Each row was made from one small tree. The marks that hang from a mark follow it in brackets, in alphabetical order. Every link used is in the known rows. Write each row's tree.
Known rows:
kezor{merad mosok{rurek}}: [+3.09, -2.95, +2.09, +2.25, -1.82, -1.82, +1.93, +0.09, -1.93, -1.65, -0.02, -1.39, -0.93, +1.15, +3.14, -0.85, +3.20, +0.84, +0.59]
rurek{fino mosok vara}: [+3.50, -1.82, -6.32, -0.64, -0.38, +0.50, -0.91, -0.43, +0.88, +0.89, +0.17, +4.57, +3.08, +3.70, +1.47, +2.64, -0.45, +1.17, -1.04]
kezor{merad{danib} mosok sefib vara}: [+0.59, -0.79, +1.29, -2.13, -2.43, -1.64, +5.49, -0.12, -2.53, -2.24, -1.14, -3.55, -0.49, -2.09, -3.05, -1.39, +3.23, +0.91, -2.07]
mosok{rurek{fino}}: [+3.22, -3.16, +0.20, +3.15, +0.24, -0.43, -1.60, -3.86, -0.54, +0.65, +1.06, -0.09, +0.30, +2.74, +2.29, +0.74, -1.53, +1.79, +0.65]
kezor{merad{danib} mosok{rurek} sefib{vara}}: [+1.74, -2.45, +2.41, -0.85, -2.06, -2.35, +5.53, -1.84, -2.55, -0.27, -0.74, -2.58, +0.36, -1.63, -2.35, -1.46, +3.59, -0.37, -1.96]
kezor{mosok}: [+1.56, -1.05, -0.26, +0.88, -1.45, +0.68, +0.81, -0.15, -1.42, -2.14, -0.96, -0.39, -0.07, +0.17, -0.03, -0.85, +2.44, +0.21, +0.29]
kezor{mosok{rurek} vara}: [+3.10, -1.04, -0.52, +1.63, -0.53, +0.37, +2.71, -3.33, -1.16, -0.96, -0.74, -0.66, +1.34, +0.90, -0.88, -0.53, +2.03, +0.78, -1.04]
mosok{rurek{vara}}: [+2.09, -1.18, -2.03, +0.91, +1.53, -0.47, +1.08, -1.23, +0.85, +2.44, +1.76, +2.19, +2.48, +1.54, +1.36, +1.66, -0.11, +0.06, -2.65]
kezor{merad}: [-0.28, -0.70, +1.79, -0.48, -0.95, -2.04, +0.86, +1.93, -0.62, -0.71, +0.20, -1.03, -1.21, -0.14, +2.14, -0.30, +0.90, +0.45, +1.05]
kezor{sefib}: [-0.51, +1.31, +0.53, -1.74, -0.09, +0.10, +1.53, -1.99, +0.04, +0.73, -1.08, -0.02, +1.07, +0.64, -1.94, -0.33, +0.41, +0.25, -0.91]
kezor{merad{danib rurek{fino}} mosok sefib vara}: [+3.33, -3.46, +0.20, +1.38, -3.00, -1.92, +4.82, -1.11, -4.08, -2.80, +0.14, -4.98, -1.90, +0.61, -2.62, +0.89, +2.93, +2.56, -2.02]
fino{rurek}: [+0.55, +0.09, -0.55, +2.05, -1.73, +1.09, -0.08, -1.99, -0.29, +2.04, -0.74, +0.75, -1.32, +2.09, +0.40, +1.45, -1.43, -0.08, +0.21]
sefib{vara}: [-1.00, +0.97, -0.36, -1.60, -0.01, +0.03, +1.62, -1.67, +0.02, +0.89, -0.85, +0.84, +1.72, -1.24, -2.45, -0.36, +0.09, -1.22, +0.22]
kezor{merad{danib rurek} mosok sefib vara}: [+2.13, -1.90, +0.58, +0.25, -2.62, -1.93, +6.57, +0.67, -3.41, -2.21, -0.09, -4.92, -1.78, -0.74, -3.65, +0.55, +4.35, +1.06, -3.28]
fino{rurek{mosok vara}}: [+2.49, +0.13, -5.81, +0.22, -1.63, +1.45, +1.02, -0.38, +1.33, +3.48, -0.88, +5.04, +1.50, +3.97, +0.65, +3.44, -0.38, -0.65, -2.22]
merad{danib rurek{vara}}: [+2.04, -2.84, -3.27, +1.81, +0.36, -0.82, +2.77, +3.30, -1.01, +0.89, +3.40, -1.35, -0.84, -0.79, -1.93, +3.51, +1.06, -0.28, -5.27]
danib{fino{rurek{vara}}}: [+1.44, -1.13, -2.18, +2.00, -2.92, +2.66, -0.27, -3.11, -1.11, +2.47, -0.43, +1.39, +0.48, +2.09, +0.33, +2.39, -3.18, +0.79, -2.52]
rurek{vara}: [+0.14, +0.32, -2.88, -1.13, +0.96, +0.09, +0.90, +0.83, +0.78, +1.23, +1.02, +2.48, +2.25, +0.31, +0.28, +1.50, -0.12, -0.18, -2.03]
mosok{rurek}: [+1.98, -1.41, +0.55, +1.91, +0.74, -0.51, +0.34, -1.97, +0.23, +1.35, +0.82, +0.02, +0.34, +1.22, +1.11, +0.34, -0.06, +0.21, -0.81]

Which tree is each row?
[+2.26, -0.38, +1.71, -0.61, -1.57, -1.55, +4.99, -3.33, -1.72, -0.86, -1.62, -1.72, +1.22, +1.34, -0.73, -1.16, +3.27, +1.37, -0.99] -> kezor{merad mosok{rurek} sefib vara}
[+3.23, -4.14, -0.35, +1.19, -3.87, -0.68, +4.86, +1.14, -4.06, -1.60, +0.68, -3.67, -1.09, -0.11, -1.78, +1.58, +3.12, +1.40, -5.18] -> kezor{merad{danib{fino} rurek{vara}} mosok sefib}
[+3.39, -2.83, -2.38, +2.13, +1.13, -0.41, -0.74, -3.22, +0.09, +1.76, +1.95, +2.13, +2.35, +3.01, +2.50, +2.04, -1.61, +1.73, -1.19] -> mosok{rurek{fino vara}}
[-0.98, +0.20, +1.51, -3.00, -0.90, -2.27, +4.59, +0.10, -1.12, -0.07, -0.14, -3.11, -0.44, -2.23, -3.06, -0.61, +0.87, +0.68, -2.28] -> kezor{merad{danib} sefib vara}
[+2.80, -4.15, -2.79, +2.82, -1.55, +0.50, +1.90, +1.49, -2.30, +0.63, +2.91, -2.49, -0.99, -0.81, -2.18, +3.36, -0.58, +0.61, -6.10] -> merad{danib{fino} rurek{vara}}
[+3.74, -2.94, -0.06, +0.54, -1.52, -1.65, +2.42, -3.02, -1.95, -0.62, -0.11, +0.47, +1.95, +3.33, +2.40, +0.33, +2.20, +2.34, -0.67] -> kezor{merad mosok{rurek{fino vara}} sefib}
[+3.08, -1.35, -4.57, +1.29, -3.64, +2.91, -0.10, -2.33, -0.30, +2.82, -1.38, +3.21, +1.25, +3.51, +0.25, +3.01, -2.11, +0.33, -3.02] -> danib{fino{rurek{mosok vara}}}
[+3.18, -0.98, -2.00, -0.41, -2.02, -1.74, +3.54, -1.76, -1.10, -0.17, -0.89, -0.90, +0.09, +4.11, -1.37, +2.39, +1.75, +2.23, -0.96] -> kezor{merad{rurek{fino mosok}} sefib vara}
[+2.95, -1.62, -2.23, +2.34, -4.42, +2.90, -0.72, -2.97, -0.90, +1.84, -2.17, +1.24, -0.66, +3.30, +0.00, +1.84, -2.05, +0.52, -1.28] -> danib{fino{rurek{mosok}}}
[+1.31, -3.07, +0.18, +2.87, -3.51, +1.62, -0.15, -1.63, -2.34, +1.18, +0.19, -2.63, -2.73, -0.86, -1.41, +1.08, -2.92, +0.51, -2.77] -> merad{danib{fino{rurek}}}
[+2.95, -2.31, -1.00, -0.37, -3.57, -1.02, +5.22, -0.03, -2.26, +0.07, -0.37, -3.72, -1.17, +0.45, -4.01, +1.94, +1.54, +1.21, -4.91] -> kezor{merad{danib{fino} rurek{mosok}} sefib vara}
[+2.49, -2.11, +0.78, +0.64, -3.12, -1.53, +3.98, -2.73, -3.51, -1.96, -1.29, -2.14, +0.01, +2.23, -1.56, +0.51, +3.46, +1.50, +0.63] -> kezor{merad{rurek{fino}} mosok sefib{vara}}
[+4.55, -4.34, -5.45, +2.01, -2.34, +0.81, +2.14, +2.33, -1.40, +0.96, +1.92, -0.51, -0.22, +0.76, -2.30, +4.05, +0.54, +0.20, -6.65] -> merad{danib{fino} rurek{mosok vara}}
[+1.65, -1.02, -0.50, -1.18, -4.58, +0.02, +4.01, -2.25, -1.75, +1.48, -1.94, -2.03, -0.94, +0.56, -3.07, +0.89, -0.72, +1.06, -3.47] -> kezor{merad{danib{fino{rurek{mosok}}}} sefib vara}
[+1.08, -1.91, -0.64, -0.54, -0.73, -2.74, +4.87, +2.89, -1.46, +0.78, +2.23, -2.30, -0.97, -0.22, -1.58, +2.56, +2.14, +0.42, -4.51] -> kezor{merad{danib rurek{vara}} sefib}
[+3.34, -2.63, -1.97, -0.22, -2.25, -2.32, +4.27, -0.23, -1.82, -0.35, +0.28, -2.79, -1.17, +1.87, -2.73, +2.36, +1.62, +1.95, -2.81] -> kezor{merad{danib rurek{fino mosok}} sefib vara}
[+4.03, -2.29, -1.86, +0.96, -0.61, +0.40, +1.60, -4.99, -1.39, +0.16, -0.29, +1.48, +3.17, +3.58, +0.29, +0.64, +1.35, +1.98, -1.61] -> kezor{mosok{rurek{fino vara}} sefib}
[+1.08, -2.72, +1.00, -0.05, -1.87, -2.80, +3.86, -1.04, -2.71, -0.03, +0.83, -3.57, -1.37, -0.20, -2.90, +1.36, +0.93, +0.88, -1.51] -> kezor{merad{danib rurek{fino}} sefib{vara}}
[+2.61, -2.15, -3.08, -1.26, -1.38, -2.47, +5.02, +3.60, -0.65, +1.17, +1.31, -0.51, -0.25, +1.23, -1.64, +3.20, +3.24, +0.02, -5.03] -> kezor{merad{danib rurek{mosok vara}} sefib}
[-1.72, +1.54, +2.07, -3.59, -1.05, -1.98, +3.83, -1.61, -0.51, +0.75, -1.64, -0.28, +1.46, -0.57, -2.00, -0.92, +1.33, -0.45, +0.30] -> kezor{merad sefib{vara}}
[+1.87, -0.16, +0.60, -0.61, -0.93, +0.36, +4.06, -5.38, -1.25, +0.59, -2.15, +0.35, +3.03, +0.80, -3.11, -1.18, +2.84, -0.53, -1.17] -> kezor{mosok{rurek} sefib{vara}}
[+1.62, -0.76, +2.43, -1.06, -1.90, -1.75, +4.87, -3.44, -1.83, -0.16, -1.91, -0.70, +1.80, +0.67, -1.00, -1.46, +3.69, -0.07, -0.12] -> kezor{merad mosok{rurek} sefib{vara}}
[+4.96, -2.92, -6.48, +2.06, -0.62, +0.15, +0.41, +0.44, -0.09, +0.79, +1.38, +2.68, +1.21, +4.81, +0.65, +4.60, +0.75, +1.27, -2.31] -> merad{rurek{fino mosok vara}}
